Each row was made from one walk, in order. Every step used is in the known rows, and no mark comes twice. Write each row's walk.
(in the rows, 128 means zero)
Known rows
P -> T -> S -> R -> E -> B: [ 81 167 118  82  83 120 132 157 149 133  88  98 188 129 152 104 135]
P -> T -> E -> B -> S: [ 85 182 139 103  82 126 141 185 144 154 107 121 179 136 147 108 129]
B -> S -> R -> E -> T -> P: [ 85 158 129  81  77 144 136 155 128  96  82 112 208 155 155 113 166]
P -> T -> S -> R: [ 95 156 139  81  85 140 126 141 134 149 109 107 170 152 138 114 133]
S -> R -> E -> T: [108 122 108  68 106 130 126 131 149  92  94 119 209 144 138 110 161]
D -> R -> S: [142 152 116 129 119 135 104 128 148 144 118 109 165 145 177 104 145]
B -> S: [110 173 145 108 115 131 128 157 126 139 101 117 171 149 146 123 154]
E -> T -> P: [ 89 133 135 101 108 153 136 126 152 129 126 136 225 169 148 115 162]
D -> R -> E -> B: [127 159 101 111 121 122 115 125 166 110  91 122 192 120 163  86 164]
D -> R -> S -> T: [120 132 132 138 100 132 105 137 136 145 127 117 185 163 160 114 149]
R -> S -> T: [ 95 125 136 133 107 127 122 169 128 150 127 110 201 168 155 130 146]
T -> S -> R -> E: [ 99 144 124  77 103 158 139 144 147 123  80  77 176 142 160 106 157]
P -> T: [118 163 134  94 122 123 122 144 139 148 128 142 186 149 136 105 136]
E -> B -> S -> T -> P: [ 60 164 153 136  60 123 136 176 123 131  96 126 218 154 135 135 171]
T -> E -> B -> S -> R: [ 86 156 133 102  60 140 143 174 141 122  81 101 175 131 138 130 159]
P -> T -> S: [ 96 167 145  94 113 141 131 150 147 170 120 109 174 155 157 105 126]
B -> E -> T -> P: [ 85 144 138  90  90 151 137 138 132 104 130 148 231 165 137 101 146]
R -> E: [125 150 111  88 145 138 136 146 153 120  98 117 197 139 161  92 160]

Which walk is each row?
[108 142  99  88  94 115 129 143 145  90  73 115 199 119 136 113 174] | S -> R -> E -> B
[ 73 117 143 120  80 141 147 170 148 140 114 119 213 155 123 126 164] | S -> T -> E -> B
[ 77 120 136  84  91 142 128 123 154 131 110  98 192 159 141 129 145] | E -> T -> S -> R
[ 81 140 122  81 136 145 139 144 170 132 104  92 206 150 177  98 139] | R -> E -> T -> S
[ 96 138 133  87 107 126 126 139 136 107 128 147 215 156 127 108 131] | B -> E -> T
[ 80 144 167 111  83 159 147 187 124 144 110 110 185 170 135 130 154] | B -> S -> T -> E
[ 68 158 149 134  77 101 124 175 125 134  98 126 205 147 126 143 160] | E -> B -> S -> T
[ 85 166 137 114  87 140 148 180 150 142  91 103 177 134 154 121 153] | T -> E -> B -> S
[106 158 102 103 129 114 134 152 161 115  85 117 209 122 160  98 164] | R -> E -> B
[108 144 120  92 126 151 120 115 175 129 106  99 189 147 179  85 141] | D -> R -> E -> T -> S
[ 83 170 135  91  57 125 137 178 134 137  97 119 177 134 132 118 136] | P -> T -> E -> B -> S -> R
[ 74 132 140  95 118 144 130 130 166 153 122  99 194 163 157 123 135] | E -> T -> S
[ 97 127 111  73  93 150 137 130 143  88  94 122 222 153 146 105 173] | S -> R -> E -> T -> P
[ 90 167 128 112  66 100 119 157 129 113  78 117 181 126 127 141 164] | E -> B -> S -> R
[ 73 134 140  74  75 141 129 140 133 107 115 114 200 155 129 117 129] | B -> E -> T -> S -> R
[ 99 163 127 126  92 116 118 155 143 113  88 121 197 134 153 103 160] | D -> R -> E -> B -> S -> T
